Known rows, with every way that one mark hangs from another:
[disu muri]: [ 3.82  2.85 -0.62 -1.87 -0.02 -2.07 -1.28  5.25 -0.18  0.06 -2.00 -1.56
 -1.94  2.01  0.87  2.05 -0.29 -3.82  8.92  0.48 -1.85  0.70 -0.04]
[fogeru [zerezit disu [pego fupe]]]: [ 3.47  0.93  2.96 -1.48 -4.43 -0.04 -1.93  6.34 -1.23  1.96 -1.64 -2.12
 -1.49  5.09  0.19 -2.49 -0.49  5.50  1.31  1.55 -0.54  2.68 -3.23]
[disu [fogeru zerezit] pego]: [ 3.75 -0.18  1.26 -1.33 -0.20 -0.34 -1.75  3.83 -2.54  1.87  1.70 -0.28
 -1.27  3.26  1.67  1.68  0.09 -0.20  2.84  1.18 -3.61  0.95 -2.35]
[zerezit pego]: [ 2.04  0.67  1.18 -2.68 -0.12 -1.62 -0.80  6.70 -0.82  0.85 -5.45 -2.21
 -1.49 -0.09  1.78 -1.26 -1.77 -0.19 -0.06  2.52 -2.69  1.31 -2.11]
[fogeru [zerezit disu [pego [fupe muri]]]]: [ 4.20  0.76  2.62 -1.72 -4.47  0.08 -1.80  6.61 -1.01  1.85 -1.88 -2.08
 -1.73  5.64  0.52 -1.27 -1.23  5.39  2.55  1.16 -0.33  2.82 -3.35]
[fogeru [zerezit pego]]: [ 3.99  1.05  2.98 -1.66 -3.20 -0.75 -1.30  6.11 -0.94  1.93 -2.53 -0.35
 -0.57  1.79  1.81 -1.45 -0.33  2.59  2.81  2.20 -2.00  2.57 -2.24]
[napo [disu fogeru muri zerezit]]: [ 2.96  2.45 -0.80 -1.55  2.35 -1.75 -1.74  3.74  0.99  0.49 -1.43 -3.34
 -4.04  5.23 -1.96  0.75 -3.56 -2.65  7.30 -0.58 -2.11  0.20 -2.10]
[zerezit [pego fupe]]: [ 1.59  0.01 -0.25 -2.98 -2.10 -1.38 -1.22  6.77 -0.77  0.92 -4.12 -2.24
 -1.45  1.55  0.61  0.00 -2.32  2.08  0.01  1.69 -3.00  1.40 -2.27]
[zerezit [disu muri] fogeru]: [ 3.91  2.69  1.78 -1.35  0.20 -2.19 -1.33  6.03 -1.63 -0.08 -2.96 -1.26
 -2.48  4.50  0.29 -2.48 -0.41 -2.40  4.61 -0.08  0.78  1.53 -1.74]
[disu fogeru [zerezit [pego [fupe muri]]]]: [ 2.13 -0.90 -2.09 -3.54  3.04 -2.52 -1.52  4.52  0.47  0.82 -2.27 -1.71
 -1.36  2.58 -6.07  3.37 -3.42  0.10  3.81  0.46 -3.35  1.62 -6.58]
[zerezit fogeru]: [ 4.07  1.43  1.76 -1.44 -0.76 -3.05 -0.23  5.90 -1.09  0.83 -3.20  2.09
 -0.51  0.44  2.20  0.11 -0.58 -2.49  2.58  0.04 -0.99  2.33 -0.71]
[pego fupe]: [ 3.03  0.77 -0.57 -1.69 -3.81 -1.80 -0.95  5.47 -0.13  1.37 -0.51 -0.34
 -1.04  2.68  0.25  3.68 -0.91  2.01  2.94 -0.57 -1.24  2.04 -0.49]
[pego [fupe muri [zerezit disu]]]: [ 4.66  0.85 -2.51 -1.21 -3.00 -1.28 -0.86  5.94  0.50  1.28 -2.15 -1.00
 -1.94  6.81 -1.05  4.27 -1.98  5.19  4.28 -1.31  0.53  2.66 -0.94]
[disu fogeru [pego fupe]]: [ 2.27 -0.88 -1.36 -2.08 -0.19 -0.83 -1.71  4.15 -2.29  1.22  1.59 -1.08
 -1.82  3.59  0.48  3.79 -1.19 -0.17  1.47  0.22 -3.90  0.30 -1.97]
[neku [disu fogeru muri pego zerezit]]: [ 1.47  3.02 -2.09 -3.68  2.82 -1.13 -2.93  6.69 -2.71  0.41 -1.41 -3.69
 -2.58  4.27 -0.48  1.05 -2.92 -4.18  7.63  2.07 -3.26 -0.01 -2.67]
[disu [pego fupe]]: [ 1.65  0.83 -0.92 -2.04 -2.32 -0.29 -1.27  5.69 -1.30  1.18 -0.37 -2.08
 -1.74  2.97  2.24  1.97 -2.73  0.47  2.15  2.01 -2.90  0.97  0.42]
[napo fogeru [fupe muri pego [zerezit disu]]]: [ 4.70 -0.23 -2.83 -2.25 -6.11 -1.89 -1.10  6.12  2.39  1.24 -1.24 -1.19
 -0.50  5.01 -2.04  2.00  1.71 -4.95  0.51 -0.26 -2.13  3.30 -2.94]
[fupe pego [zerezit disu fogeru]]: [ 3.02  1.32  0.50  0.10 -0.72 -2.29 -0.28  5.53 -0.57  1.10 -5.03 -0.72
 -0.96  8.02 -0.71 -2.70  0.77 -0.32 -1.39 -0.34 -0.47  3.46 -2.54]
[fogeru [zerezit [pego fupe]]]: [ 3.65  0.63  2.01 -1.93 -4.51 -0.57 -1.63  6.13 -0.87  1.99 -1.67 -0.26
 -0.50  3.01  0.90 -0.60 -0.82  4.21  2.88  1.53 -2.18  2.57 -2.41]
[zerezit [disu pego]]: [ 2.28  1.98  2.26 -0.93 -0.35 -0.24 -1.12  5.78 -1.57  1.07 -1.81 -4.24
 -2.95  4.11  2.00 -1.72 -1.14  0.07  0.22  2.20  0.19  1.35 -0.82]
[neku [disu fogeru muri]]: [ 3.49  2.84 -0.47 -2.72  0.44 -1.86 -2.51  6.90 -3.29  0.63 -1.50 -1.75
 -2.22  3.40  2.29  2.00  0.41 -3.44  6.58 -0.43 -1.96  0.34 -1.57]
[napo [disu pego] fupe]: [ 2.13  1.88 -1.59 -1.90 -4.43 -0.48 -1.21  4.38  1.20  1.58 -0.58 -4.99
 -4.84  3.01  5.32 -1.66 -3.44 -1.87  0.75  1.99 -2.77  0.67  2.55]
[neku [disu muri zerezit]]: [ 2.12  4.37 -1.06 -3.30  0.85 -1.87 -2.30  7.62 -1.23  0.49 -3.31 -3.13
 -2.01  3.20 -0.35  0.71 -2.46 -3.34  8.72  1.78 -1.40  1.20 -1.63]
[neku [disu muri pego zerezit]]: [ 1.07  4.19 -1.69 -3.67  1.37 -0.79 -2.66  7.79 -2.04  0.38 -2.87 -4.30
 -2.51  3.86  0.73 -0.14 -3.94 -3.69  8.13  3.43 -2.60  0.43 -0.96]

Rows:
[ 1.31  2.21 -0.69 -3.20  2.01 -1.16 -2.29  6.76 -2.76  1.25 -1.67 -2.93
 -1.89  3.19  0.35  0.94 -2.75 -2.43  3.57  2.21 -2.61  0.89 -2.82] -> [neku [disu fogeru pego zerezit]]
[ 4.23  0.46  3.40 -1.91 -4.50 -0.59 -1.95  7.32 -0.60  1.50 -1.30  0.24
  0.62  2.54 -1.74 -1.46  1.63 -1.27  0.33  1.47 -1.46  2.36 -4.11] -> [napo [fogeru [zerezit disu pego]]]
[ 4.15  1.96  3.76 -0.53 -3.36  0.21 -1.58  5.42 -1.46  2.09 -0.05 -1.73
 -1.61  4.79  1.97 -1.79  0.06  2.90  3.02  1.95  0.04  2.57 -1.42] -> [fogeru [zerezit [disu pego]]]
[ 4.32  0.87  2.75 -2.22 -4.16 -0.58 -2.22  7.22 -0.59  1.09 -1.22 -0.22
  0.40  3.12 -2.07 -1.29  1.44 -2.09  2.37  1.37 -1.80  1.93 -4.03] -> [napo [fogeru [zerezit [disu muri] pego]]]
[ 5.17  0.54 -1.57 -0.96 -0.96 -2.50  0.34  6.15  0.48  0.85 -5.48  1.34
 -0.55  7.45  0.82  2.79 -1.43 -1.63  3.72 -1.31 -1.67  3.83 -2.11] -> [fupe muri pego [zerezit fogeru]]
[ 4.63  1.51  2.62 -0.91 -4.27  0.48 -1.67  5.72 -1.13  2.04  0.40 -1.59
 -1.71  6.08  1.61  0.07 -0.97  4.01  4.26  1.19  0.13  2.71 -1.65] -> [fogeru [zerezit [disu [pego [fupe muri]]]]]
[ 5.99  1.84 -1.31 -0.55 -0.10 -1.39 -0.18  6.01  0.75  1.17 -4.65 -1.43
 -2.36  6.28  0.36  2.48 -1.58  3.17  4.77 -0.47  1.54  2.93 -1.06] -> [fupe muri [zerezit disu]]
[ 2.66 -1.00  0.22 -2.75 -0.53 -0.81 -1.80  6.37 -1.62  0.71 -3.01 -4.09
 -3.05  5.73 -1.35  0.32 -1.93  3.49 -0.96 -0.17 -1.11  1.22 -5.23] -> [zerezit [disu fogeru] [pego [fupe muri]]]
[ 2.95  0.63  0.06  0.23  0.08 -1.94 -0.61  4.46 -0.54  1.44 -3.51 -2.10
 -1.39  8.23 -1.77 -0.69  1.86  0.10 -1.41 -0.94 -0.83  2.86 -3.34] -> [fupe pego [zerezit [disu fogeru]]]
[ 2.51  0.27 -3.37 -2.78  0.93 -0.80 -2.63  4.01 -2.34  0.04  1.87 -2.23
 -2.74  5.11 -0.77  4.01 -1.42 -2.58  7.28  0.04 -4.84 -0.97 -1.74] -> [disu fogeru muri [pego fupe]]
[ 5.19  0.94 -1.28 -1.77  0.79 -1.69 -0.36  7.31 -0.25  0.59 -7.43 -0.85
 -2.18  5.97  0.30 -0.87 -3.10  3.19  2.48  0.42  0.29  2.73 -2.60] -> [fupe muri [zerezit disu fogeru pego]]
[ 2.57  3.17 -1.42 -3.28  2.35 -2.21 -2.62  6.55 -1.96  0.51 -1.91 -2.46
 -2.10  3.59 -1.55  1.82 -1.42 -3.72  8.26  0.49 -2.06  0.75 -3.22] -> [neku [disu fogeru muri zerezit]]
[ 1.63  3.76 -1.06 -4.16  1.55 -2.10 -2.44  8.50 -1.97  0.09 -5.26 -2.87
 -1.91  2.94 -0.31 -1.66 -3.66 -3.29  7.03  2.43 -2.30  1.08 -2.69] -> [neku [disu muri [zerezit fogeru pego]]]
[ 2.51  1.88 -3.27 -2.95 -2.59 -0.60 -1.15  4.54  3.01  1.28 -1.20 -5.61
 -4.99  4.20  2.15  0.68 -6.71 -2.27  4.81  2.25 -2.54  1.39  0.61] -> [napo [disu pego zerezit] [fupe muri]]
[ 2.08 -0.08  2.23 -2.07  1.42 -1.18 -1.53  5.81 -2.12  0.80 -4.06 -4.26
 -2.87  3.36 -0.46 -2.82 -0.38  1.14 -2.67  1.14 -1.00  0.96 -4.91] -> [zerezit [disu fogeru] pego]
[ 1.78  2.68 -1.65 -4.03  2.79 -2.00 -2.82  7.14 -2.30  0.33 -3.39 -3.37
 -2.26  3.32 -1.72  0.40 -2.26 -3.20  6.80  1.42 -2.87  0.45 -4.15] -> [neku [disu fogeru muri [zerezit pego]]]
[ 1.65  0.39 -3.66 -3.99  4.23 -2.59 -2.52  4.21  0.27 -0.26 -1.83 -2.86
 -2.08  3.70 -7.48  2.41 -2.97 -2.33  8.60  0.62 -4.38  0.22 -6.18] -> [disu fogeru muri [zerezit [pego fupe]]]
[ 2.83  2.55  1.15 -1.74  0.65 -1.09 -1.62  6.22 -2.39 -0.18 -2.51 -2.44
 -2.93  5.26  1.17 -3.29 -1.87 -2.80  3.95  1.54 -0.48  0.82 -1.08] -> [zerezit [disu muri pego] fogeru]
[ 3.95  1.26  0.61 -2.90 -2.37 -1.01 -2.40  7.61 -3.31  1.72 -1.39 -0.87
 -1.54  4.30  2.69  2.07 -0.57  1.27  3.51 -0.38 -1.90  1.65 -3.01] -> [neku [disu [fogeru [zerezit [pego [fupe muri]]]]]]
[ 2.32  1.72  1.51 -2.82  1.03 -1.69 -1.74  7.45 -2.14 -0.50 -6.08 -3.04
 -2.89  4.05  0.01 -5.51 -2.12 -1.24  1.60  1.91 -0.91  0.96 -3.51] -> [zerezit [disu muri] fogeru pego]
[ 2.90  0.92 -1.87 -2.42  2.81 -1.03 -2.19  3.89 -2.38 -0.05  0.64 -2.30
 -2.73  3.57  0.45  2.67 -0.81 -4.94  7.42  0.85 -4.57 -1.04 -1.56] -> [disu fogeru muri pego]
[ 1.87 -0.72 -3.35 -3.22  2.55 -1.15 -1.76  4.04 -0.08  0.93  0.99 -2.04
 -1.82  4.54 -4.70  5.36 -4.83 -0.43  5.57  1.06 -3.85  1.06 -4.51] -> [disu fogeru [pego [fupe muri]] zerezit]
[ 3.49  1.69  1.74 -2.52 -1.40 -1.25 -2.30  7.23 -3.62  1.80 -1.88 -0.97
 -1.34  2.98  3.07  0.25  0.49  0.08  2.33  0.40 -1.86  1.48 -2.81] -> [neku [disu [fogeru [zerezit pego]]]]
[ 2.24  0.26  0.55 -2.75 -1.97 -0.42 -1.48  7.43 -0.89  0.70 -4.39 -4.72
 -3.07  5.23 -0.11 -0.95 -3.00  3.83 -0.56  1.20 -0.34  1.75 -3.62] -> [zerezit disu [pego [fupe muri]]]
[ 1.68 -0.72  0.83 -2.45 -0.43 -1.03 -1.97  5.99 -1.98  0.90 -2.82 -4.12
 -2.86  4.96 -1.71 -1.55 -0.94  3.47 -2.76  0.36 -1.22  1.01 -5.10] -> [zerezit [disu fogeru] [pego fupe]]
[ 2.55 -0.21 -0.80 -3.32 -2.19 -1.23 -1.05  7.17 -0.42  0.75 -4.40 -2.06
 -1.72  2.33  0.97  1.80 -3.33  2.10  1.73  1.25 -2.68  1.60 -2.49] -> [zerezit [pego [fupe muri]]]
[ 2.19  0.86  2.87 -2.33  0.29 -1.73 -1.08  7.50 -2.15  0.33 -6.26 -2.30
 -2.23  2.98  0.99 -5.76 -1.96  0.40 -2.61  2.04 -0.37  1.82 -3.72] -> [zerezit disu fogeru pego]
[ 1.82  0.10 -0.63 -2.91  0.35 -0.88 -2.62  5.90 -1.93  0.05 -2.58 -4.96
 -3.49  6.10 -2.67 -1.29 -1.07  1.74  1.48  0.28 -1.87  0.16 -4.92] -> [zerezit [disu fogeru muri] [pego fupe]]
